What can hang from each mark:
z_875: z_152 z_992
z_106: z_42 z_152
z_348: z_152
z_152: z_106 z_348 z_875
z_365: z_56
z_56: z_150 z_365
z_992: z_875
z_150: z_56 z_875
z_42: z_106

Each row was made from one small tree. The marks that hang from a mark follow it in brackets, in the order of their numbers. Every link used is in the known rows. Write each row's tree.
Known rows:
z_992(z_875(z_152(z_106 z_348))): [ 4.90 -3.67 -3.11 -1.71  3.12  3.36  2.66  2.59  2.56 -1.84  2.05 -0.28
  3.37 -0.18 -0.60 -1.55 -1.17  0.09 -0.49]
z_152(z_106 z_348 z_875(z_992)): [ 6.45 -2.99 -6.94 -3.29  3.81  3.08  3.49  3.08  4.41 -4.54 -0.16  0.20
  2.59 -1.38  1.83 -2.60 -0.40 -1.63  0.39]
z_875(z_152(z_106(z_42) z_348) z_992): [ 4.52 -4.06 -5.81 -1.95  5.18  3.78  5.16  6.04  3.31 -1.40  2.06  0.20
  3.86 -0.22  2.70 -1.27  1.12 -2.70 -1.25]
z_56(z_150(z_875(z_152(z_106(z_42) z_348) z_992)) z_365): [ 3.90 -5.91 -3.74 -0.38  4.06  2.24  1.30  2.63  5.58  1.28  3.55  2.60
  2.29 -0.95  2.84 -0.79  0.18 -5.67 -1.23]
z_150(z_56(z_365) z_875(z_152(z_106 z_348) z_992)): [ 6.83 -4.32 -6.15 -2.52  4.12  3.60  2.29  4.04  3.91  1.07  4.02  0.19
  3.34 -2.40  1.21 -0.26  0.63 -5.32  0.28]
z_150(z_56): [ 2.69 -2.08 -1.12 -2.63 -0.99  2.61  0.92 -0.62  1.21  0.52  4.40 -1.43
  1.70  2.86  1.31 -0.56 -2.28 -1.83  0.91]
z_56(z_150(z_875(z_152(z_348) z_992)) z_365): [ 3.94 -5.97 -3.24 -0.73  1.73  1.90  0.49  1.67  3.59  1.59  3.51  2.19
  0.99 -0.35  0.26  0.07 -0.51 -5.95 -1.31]
z_106(z_42 z_152(z_348)): [ 4.58 -2.61 -0.01  0.80  1.48  2.16  2.47  0.79  3.21 -2.05  3.05 -1.18
  2.63  2.05  7.43 -0.12  1.54 -1.94 -0.95]
z_106(z_152(z_348 z_875(z_992))): [ 7.35 -2.55 -3.48 -1.00 -0.62  2.90  2.09  1.46  1.99 -3.13  0.18 -0.04
  1.96  0.41  4.18 -0.67  0.90 -0.82 -0.91]
z_348(z_152(z_106 z_875)): [ 5.80 -2.51 -5.04 -2.47  1.33  2.35  0.38 -0.78  4.91 -1.87  1.17 -2.59
  3.11 -0.71  0.74 -2.59 -0.63 -0.02  2.09]
z_42(z_106(z_152)): [ 1.67  0.21 -1.03  2.16 -0.22  2.30  1.11 -0.21  0.47 -0.07  0.64 -1.40
  2.42  2.97  3.40 -0.63 -1.17  0.53  1.50]
z_992(z_875(z_152)): [ 3.84 -3.68 -1.38 -1.14 -0.22  3.44  0.97  1.42  1.35  0.51  1.93 -1.06
  1.24  1.78 -0.07 -0.31 -1.37  0.41 -1.32]
z_365(z_56(z_150(z_875(z_152(z_106 z_348) z_992)))): [ 3.97 -2.32 -3.21 -0.91 -0.19  1.73  2.49  1.32  3.90  0.45  1.64  3.27
  2.57  0.01 -3.54 -0.27 -1.34 -1.89 -3.07]
z_348(z_152(z_106)): [ 3.84 -2.15 -3.43 -2.05  2.26  1.83  1.20 -1.09  3.43 -0.82  2.84 -1.92
  3.20  0.62  0.37 -2.63 -1.34 -2.07  2.12]
z_365(z_56(z_150(z_875))): [ 2.10 -1.60 -0.22 -0.09 -3.28  0.88  0.08 -2.13  3.17  1.68  2.26  2.00
  0.24  2.18 -2.80  0.38 -2.51 -1.80 -2.82]
z_150(z_875(z_152)): [ 3.40 -3.50 -3.29 -0.71 -0.80  2.33  0.05  0.48  2.55  1.49  2.66 -2.85
 -0.25  0.07 -1.45  1.21  0.26 -2.53 -0.07]
z_348(z_152): [ 3.91 -2.78 -1.92 -2.00 -0.12  1.54  0.09 -1.84  2.23 -0.18  2.94 -3.28
  1.24  1.91  0.00 -0.70 -0.88 -2.39  1.35]
z_150(z_56(z_365)): [ 2.54 -2.54 -0.70 -1.38  0.29  2.65  0.26 -0.59  1.65  1.28  5.88 -0.41
  1.99  2.66  3.69 -0.85 -2.92 -4.14  0.20]
z_875(z_152(z_348)): [ 3.25 -3.75 -3.35 -1.35  1.10  2.53  2.56  2.27  1.27 -1.61  3.97 -2.03
  2.77  0.57 -1.54  0.46 -0.50 -1.79 -0.70]

Write each row's tree:
[ 6.45 -3.50 -6.37 -2.70  5.10  3.32  3.89  4.03  6.24 -4.26  0.04 -0.47
  2.73 -1.11  5.14 -2.12  1.08 -1.48 -0.05]  z_152(z_106(z_42) z_348 z_875(z_992))
[ 4.34 -0.53 -3.00  1.32  0.31  2.37  1.32  0.71  1.91 -2.68 -0.44 -2.13
  2.88  0.88  2.82 -0.15  0.07  1.64  1.76]  z_42(z_106(z_152(z_348 z_875)))
[ 3.64 -2.27 -4.08 -1.03  2.35  3.11  1.47  1.05  6.12 -1.93  1.15 -1.15
  2.32  0.40  5.76 -2.52 -0.51  0.47  0.32]  z_152(z_106(z_42) z_875)
[ 4.95 -0.70 -3.75  0.77  0.63  2.77  1.93  1.87  1.64 -2.37 -1.34 -1.42
  2.65  1.05  3.29 -0.26  0.50  0.95  1.37]  z_42(z_106(z_152(z_348 z_875(z_992))))
[ 6.61 -2.77 -6.12 -3.22  1.73  2.90  1.20  0.69  4.53 -1.46  0.03 -1.65
  2.58 -0.56  1.38 -2.61 -0.08 -0.84  1.56]  z_348(z_152(z_106 z_875(z_992)))
[ 2.54 -4.96 -1.68 -0.54  0.55  1.52 -0.69 -0.44  3.58  2.51  3.06  2.53
 -0.67  1.50  2.15 -0.69 -1.67 -6.51 -1.03]  z_56(z_150(z_875(z_992)) z_365)
[ 3.09 -5.51 -2.80 -0.26  0.53  2.17 -0.33  1.08  3.39  2.97  3.43  2.29
  0.51  0.49  0.94 -0.17 -0.95 -5.53 -1.48]  z_56(z_150(z_875(z_152 z_992)) z_365)
[ 3.98 -0.25 -3.19  1.16 -0.77  3.15  1.13  1.20  1.33 -0.60 -1.57 -1.19
  2.03  2.07  4.17 -0.57 -0.09  1.54  1.12]  z_42(z_106(z_152(z_875(z_992))))
[ 6.72 -3.06 -5.51 -2.75  2.76  2.99  1.54  1.40  6.07 -1.20  0.17 -2.17
  2.67 -0.27  4.21 -2.27  1.17 -0.68  1.10]  z_348(z_152(z_106(z_42) z_875(z_992)))
[ 5.35 -3.12 -5.05 -1.81  4.54  2.67  2.89  2.16  6.63 -4.79  1.39 -1.58
  3.30 -1.27  4.42 -2.06  0.40 -0.36  0.61]  z_152(z_106(z_42) z_348 z_875)
[ 4.85 -3.89 -2.71 -1.30  4.01  3.54  2.86  3.18  3.75 -1.59  2.16 -0.64
  3.47 -0.10  1.63 -1.20 -0.18  0.20 -0.87]  z_992(z_875(z_152(z_106(z_42) z_348)))
[ 3.91 -2.59 -2.85 -1.60  3.29  1.99  1.46 -0.36  4.90 -0.55  2.93 -2.46
  3.19  0.92  3.21 -2.24 -0.13 -2.05  1.62]  z_348(z_152(z_106(z_42)))
[ 4.91 -4.16 -2.02 -1.64  1.21  3.16  1.75  2.00  1.67 -1.24  2.16 -1.32
  1.85  0.74 -0.86  0.04 -0.78 -0.13 -1.07]  z_992(z_875(z_152(z_348)))
[ 3.29 -2.47 -1.57 -0.34 -2.07  1.10  1.19 -0.38  3.24  0.52  2.73  1.73
  1.63  0.64 -4.44  1.00 -1.44 -1.31 -3.09]  z_365(z_56(z_150(z_875(z_152(z_348)))))
[ 2.84 -1.80 -1.02 -0.67 -2.93  1.29  0.68 -0.92  3.07  1.98  1.43  2.77
 -0.09  2.36 -2.27  0.36 -2.12 -2.53 -3.29]  z_365(z_56(z_150(z_875(z_992))))
[ 3.77 -3.10 -2.49 -1.10  1.71  3.68  1.81  2.00  2.28 -0.06  1.82 -0.08
  2.67  0.75  0.34 -1.91 -1.72  0.70 -0.72]  z_992(z_875(z_152(z_106)))
[ 4.75 -3.89 -3.16 -1.10  0.19  3.07 -0.42  1.00  3.11  2.80  5.33 -1.87
  1.80 -0.55  0.95  1.12 -0.22 -3.90  0.25]  z_150(z_56(z_365) z_875(z_152))
[ 3.12 -2.30 -2.33 -0.11 -0.54  2.10  2.04  1.36  4.72  2.02  1.63  3.01
  2.06  1.01 -0.62 -0.26 -0.86 -1.33 -3.58]  z_365(z_56(z_150(z_875(z_152(z_106(z_42)) z_992))))
[ 4.76 -2.65 -5.32 -1.86  2.83  3.73  2.47  2.91  5.74 -1.42 -0.37 -0.03
  1.72  0.59  6.60 -2.63  0.14 -0.59 -0.42]  z_152(z_106(z_42) z_875(z_992))
[ 2.52 -2.11 -1.03  0.04 -3.21  1.38  0.51 -0.87  3.11  1.94  2.52  1.80
  1.23  1.43 -3.69  0.79 -1.94 -0.96 -3.26]  z_365(z_56(z_150(z_875(z_152))))
[ 3.88 -5.62 -4.18 -0.77  3.26  2.03  1.09  2.12  4.42  1.11  3.41  2.99
  2.32 -1.18  0.57 -1.10 -0.76 -5.73 -0.87]  z_56(z_150(z_875(z_152(z_106 z_348) z_992)) z_365)
[ 4.27 -5.27 -3.82 -2.44  0.21  1.82  1.24  1.50  3.04  0.60  1.73  0.87
  0.59 -0.09 -2.64  0.40  0.29 -3.01 -0.63]  z_56(z_150(z_875(z_152(z_348) z_992)))
